What can hang from each mark:
sila: gubu
pogas: dobefe
dobefe: bibe gubu napu tugoz veku
napu: dobefe
tugoz: sila
bibe: dobefe
savo: dobefe veku
veku: savo

Known rows, with every way that one mark hangs from another:
{savo veku}: [-1.60  0.69 -0.68 -0.22  2.21 -1.60 -3.98 -0.32  4.24 -0.99 -0.45  3.59
 -3.09  0.91 -0.56 -1.62 -1.66 -0.11 -0.79  0.94  0.84]
{pogas {dobefe bibe napu {veku savo}}}: [ 1.75 -1.07  0.34 -0.41 -2.16  1.54  2.02  1.49 -1.43  0.20  0.61 -0.80
  0.49 -1.28  1.50 -0.31  1.61 -3.10  0.83  0.72  1.88]
{savo {dobefe napu} veku}: [ 0.60  1.26  0.00 -0.42  0.36 -0.58 -2.03  1.15  0.20  0.22  1.30  1.84
 -4.12  1.72 -0.05  2.22 -3.08  1.28 -1.24 -0.10  0.19]
{tugoz sila}: [-0.23 -2.04 -3.21  2.03  2.36  0.92 -2.32 -1.20  3.14 -1.81 -0.83  0.61
 -2.20  0.11 -0.37 -2.97 -0.04  1.00 -0.30  1.34 -0.79]
{bibe {dobefe tugoz}}: [-2.25  0.95  0.02 -0.51  0.81 -1.29  0.04 -0.94  0.16 -0.54  0.13 -0.28
  0.95 -0.66 -0.98 -0.26  1.01  1.10  0.35 -2.37  0.40]
{savo dobefe veku}: [-0.70  0.89 -0.36 -0.32  3.16  0.01 -3.80  0.46  1.64 -0.97  1.88  1.51
 -5.41  2.05 -0.29  0.97 -2.59  1.76 -1.18 -0.77 -0.45]
{bibe {dobefe {veku savo}}}: [-1.81 -0.29  1.36 -0.17  1.65  1.67 -0.47 -0.03  1.78  0.19 -1.69 -0.93
 -1.07 -0.17 -0.97 -2.14  1.95  0.32 -0.35 -0.46 -1.62]
{napu dobefe}: [-0.94 -0.02 -2.94  1.49  0.75  2.05 -0.86 -1.74 -0.27 -0.30  0.34  2.79
 -4.01 -0.99 -0.30 -1.07 -2.08  2.03 -0.38 -0.66  0.10]
{napu {dobefe bibe}}: [-0.52  0.71 -2.77  0.29  0.99  1.36  1.41 -1.93 -0.50 -1.15  1.13  1.31
 -1.76 -1.08 -0.21 -0.32 -0.92  0.37  0.51 -1.33  0.99]
{bibe {dobefe napu tugoz veku}}: [ 1.23  1.03  1.56 -0.31 -1.41 -2.34  4.21 -0.51 -0.14  0.52 -0.41  0.55
  2.49 -1.22 -0.07  1.08 -0.51 -0.19  0.07 -0.22  0.62]
{sila gubu}: [-6.84 -1.06 -0.80  0.91  0.61  1.05 -1.37 -1.01  3.72  0.26 -0.68  0.26
 -3.31 -0.04  1.28 -0.35 -1.59 -0.19 -0.86 -0.61  1.69]
{pogas {dobefe napu {tugoz sila} veku}}: [ 4.68 -1.85 -1.32  2.16 -0.99 -0.28  2.93  0.56 -1.00 -1.31  1.32  1.42
  0.98 -1.59  1.90  0.78 -0.49 -1.37  0.46  2.45  1.27]
{bibe {dobefe gubu}}: [-2.69 -0.92 -1.12 -0.91  0.31  0.59 -3.67 -1.66  0.79  0.02 -2.05 -1.23
  0.21 -0.18 -0.95  0.24  0.56  4.01 -0.58 -0.84 -2.20]
{veku {savo {dobefe bibe napu tugoz}}}: [ 0.10  2.56  2.24 -1.14 -1.52 -0.14  2.50  2.42 -3.77  0.67  2.11 -2.91
  1.54  1.23 -0.27  0.44  2.01 -2.70  0.92 -2.85  1.28]
{pogas {dobefe gubu napu tugoz veku}}: [ 2.85 -1.29 -0.03  0.19 -3.11 -1.66  1.41  0.10 -2.55  1.15  0.52  0.97
  2.65 -1.65  1.49  2.15 -1.05 -0.11  0.35  1.39  1.20]
{bibe dobefe}: [-2.77 -0.46 -1.56 -0.41  1.21  0.92 -1.82 -1.60  1.25 -0.60 -0.85 -0.15
 -1.72 -0.48 -0.68 -0.52  0.24  2.70 -0.38 -1.47 -0.62]
{pogas {dobefe napu tugoz}}: [ 0.74 -0.51 -1.15  0.48 -3.00 -0.82  0.77  0.71 -3.02  0.28  1.80  1.45
  0.20 -1.64  1.66  1.03 -0.55 -0.86  0.61 -0.41  3.11]
{veku {savo {dobefe bibe {tugoz sila}}}}: [ 0.65  1.15  0.70  0.42  2.51  1.75  0.52  1.95 -1.43 -1.85  2.01 -3.82
  0.36  1.94 -0.90 -1.39  3.53 -1.82  0.84 -2.11 -0.63]
{napu {dobefe tugoz {veku savo}}}: [ 0.54  1.67  1.26  1.58  0.48  0.95  2.32  0.25 -1.49  0.93  0.44  2.11
 -0.87 -0.63 -0.74 -2.44  0.45 -1.84  0.51 -0.53  0.14]
{savo {dobefe bibe gubu napu} veku}: [ 1.29  1.63  0.54 -2.09 -0.58 -1.29 -1.61  0.90 -0.43 -0.23  0.63 -0.49
 -0.21  2.18 -0.10  3.54 -1.44  0.86 -0.71  0.14 -0.48]

Rows:
[ 0.40 -0.86 -0.79 -0.84  1.13 -1.61  0.71 -2.11  2.59 -0.59 -0.96 -0.37
  2.34 -0.24 -0.25 -0.64 -0.08 -0.01  0.38  0.83 -0.34] | {dobefe bibe gubu veku}
[ 0.81 -0.86  0.25 -0.63 -1.64 -0.69  0.46 -1.27  0.41  1.25 -2.84 -0.57
  1.86 -0.71 -0.25  1.60 -0.87  2.76 -0.72  1.42 -2.01] | {bibe {dobefe gubu napu veku}}
[-0.18  0.74  0.97 -0.31  1.57 -1.78  2.65 -1.34  1.15 -0.62  0.12  0.18
  1.47 -0.90 -0.50 -0.13  0.06  0.39  0.19 -1.05  0.05] | {bibe {dobefe tugoz veku}}
[-0.71  0.21  0.82 -0.43  1.52  0.23  1.15 -0.01  2.44 -0.36 -0.44 -0.51
  0.49  0.08 -0.52 -3.40  1.92 -3.08  0.67  0.03  0.61] | {dobefe bibe {veku savo}}
[ 1.15 -1.78  0.25  0.67 -2.14  2.14  0.11  1.55 -1.45  1.19  0.02  0.73
 -1.65 -1.25  1.51 -0.80  0.26 -1.62 -0.05  1.39  1.10] | {pogas {dobefe napu {veku savo}}}
[ 0.01  1.59 -0.12 -1.59  3.05 -0.52 -1.67  0.24  1.63 -1.91  2.58  0.11
 -3.12  2.06 -0.24  1.56 -1.12  0.33 -0.44 -1.55  0.60] | {savo {dobefe bibe} veku}
[-0.05  1.24  2.54 -1.08 -0.04 -1.96  1.30  0.49  0.59  0.42 -0.81 -1.60
  4.87  0.40 -1.14 -2.36  2.82 -3.31  1.17 -0.32 -0.01] | {dobefe bibe gubu tugoz {veku savo}}
[ 2.27 -2.81 -1.35  0.46 -2.48  0.38 -0.21 -0.36 -1.31  0.96 -0.54  1.02
  0.16 -1.71  1.69  1.85 -1.65  1.77 -0.29  2.41  0.11] | {pogas {dobefe gubu napu veku}}
[ 0.21 -0.70  1.43  0.25 -2.18  0.05 -1.08  0.76  0.57  2.40 -3.16  0.02
  1.23  0.22 -0.46 -1.91  0.50 -0.93 -0.34  2.44 -1.33] | {dobefe gubu napu {veku savo}}
[ 0.65  0.76  0.43 -0.82 -0.62 -0.69 -3.93  1.07 -0.36  0.75  0.02  0.81
 -2.23  2.21 -0.35  2.94 -2.77  2.67 -1.48  0.89 -1.44] | {savo {dobefe gubu napu} veku}
[-3.33 -2.33 -1.41  2.19  0.70  1.90 -0.55  0.69  0.88 -1.76  1.25 -0.56
 -1.93 -0.81  2.74  1.40  0.39 -0.89 -0.24 -0.22  2.06] | {pogas {dobefe {tugoz {sila gubu}}}}
[ 2.12  0.68 -2.12  0.99  0.76  0.37  1.03 -1.04 -1.26 -2.05  0.36 -0.18
  2.51 -0.28 -0.89  0.33  1.13  0.34  0.84  0.01 -0.84] | {napu {dobefe bibe gubu {tugoz sila}}}
[ 0.10  0.02  0.77  1.10  1.52  2.01 -3.24  2.07 -2.02 -0.20 -0.06 -3.24
  0.03  2.26 -1.24 -1.15  2.59  1.00 -0.15 -0.63 -3.08] | {veku {savo {dobefe gubu {tugoz sila}}}}
[ 2.10  1.81 -0.39  0.42  1.01 -1.29  5.75 -1.79 -0.55 -1.11  2.17  1.76
  1.27 -1.39  0.03  0.14 -1.01 -1.80  1.10 -1.21  1.68] | {napu {dobefe bibe tugoz veku}}
[ 0.61  0.03 -0.75 -1.25 -1.47  0.15  0.03 -0.32 -2.27  0.61  0.77 -2.46
  0.82  0.81  0.24  2.77 -0.72  2.01 -0.08 -0.96 -0.59] | {savo {dobefe bibe gubu napu}}
[ 0.07  1.62  3.36 -0.51 -1.73 -0.88  2.93  1.48 -0.89  1.44 -1.32 -0.56
  2.66 -0.44 -0.72 -0.75  1.86 -1.99  0.34 -0.22  0.04] | {bibe {dobefe napu tugoz {veku savo}}}
[-0.54 -1.18 -0.29 -0.66  1.11 -0.07 -0.92 -2.03  1.89  0.13 -2.22 -0.74
  0.64 -0.58 -0.73  0.43 -0.30  3.67 -0.63  0.33 -2.55] | {bibe {dobefe gubu veku}}
[ 0.23 -2.58 -2.29  0.09 -3.29  0.92 -2.89 -0.24 -2.43  1.04 -0.56  0.51
 -0.38 -1.24  1.49  1.51 -0.99  2.12 -0.30  1.07  0.44] | {pogas {dobefe gubu napu}}
[-1.81 -0.38  0.65  1.12  2.30 -1.06  4.76 -0.65  4.65 -2.06  0.44 -0.95
  2.18 -0.12  1.40  0.32  0.43 -3.97  0.54  0.49  1.82] | {dobefe bibe {tugoz {sila gubu}} veku}
[ 0.71  0.06  1.48 -0.96 -2.17 -0.58  1.00  0.82  0.36  1.32 -2.36 -1.26
  3.68  0.22 -0.45 -1.25  1.82 -2.35  0.59  1.56 -0.41] | {dobefe bibe gubu napu {veku savo}}
[ 1.52 -1.61 -0.49  0.47 -0.31 -1.07 -0.03 -0.58 -1.32  0.03  1.13  0.63
  1.56 -1.47  1.04  0.94 -0.43  0.77  0.41  0.52  0.48] | {pogas {dobefe gubu tugoz veku}}
[ 1.70  3.42  1.96 -1.89 -0.12 -2.90  1.79  1.79 -1.07 -0.93  2.93  0.37
  0.64  1.72 -0.02  3.29 -1.13 -2.06  0.13 -1.56  2.23] | {savo {dobefe bibe napu tugoz} veku}
[ 0.62  1.20  1.49  0.80 -0.42  0.80  0.40  0.31 -1.92  1.49 -0.82  1.21
  0.92 -0.38 -1.19 -1.63  0.69 -0.60  0.33  0.10 -1.47] | {napu {dobefe gubu tugoz {veku savo}}}
[-0.94 -0.17  0.94 -0.27 -1.76  2.41 -3.30  1.84 -3.03  2.51 -0.80 -2.36
 -1.41  1.67 -0.54  0.35  0.20  1.77 -0.74 -0.43 -2.18] | {veku {savo {dobefe gubu napu}}}
[-1.21 -0.96  0.88  0.30  0.57  0.51 -2.84 -0.02  1.81  1.35 -2.55 -0.17
  0.17  0.51 -1.02 -3.19  1.02 -0.09 -0.21  1.30 -1.84] | {dobefe gubu {veku savo}}
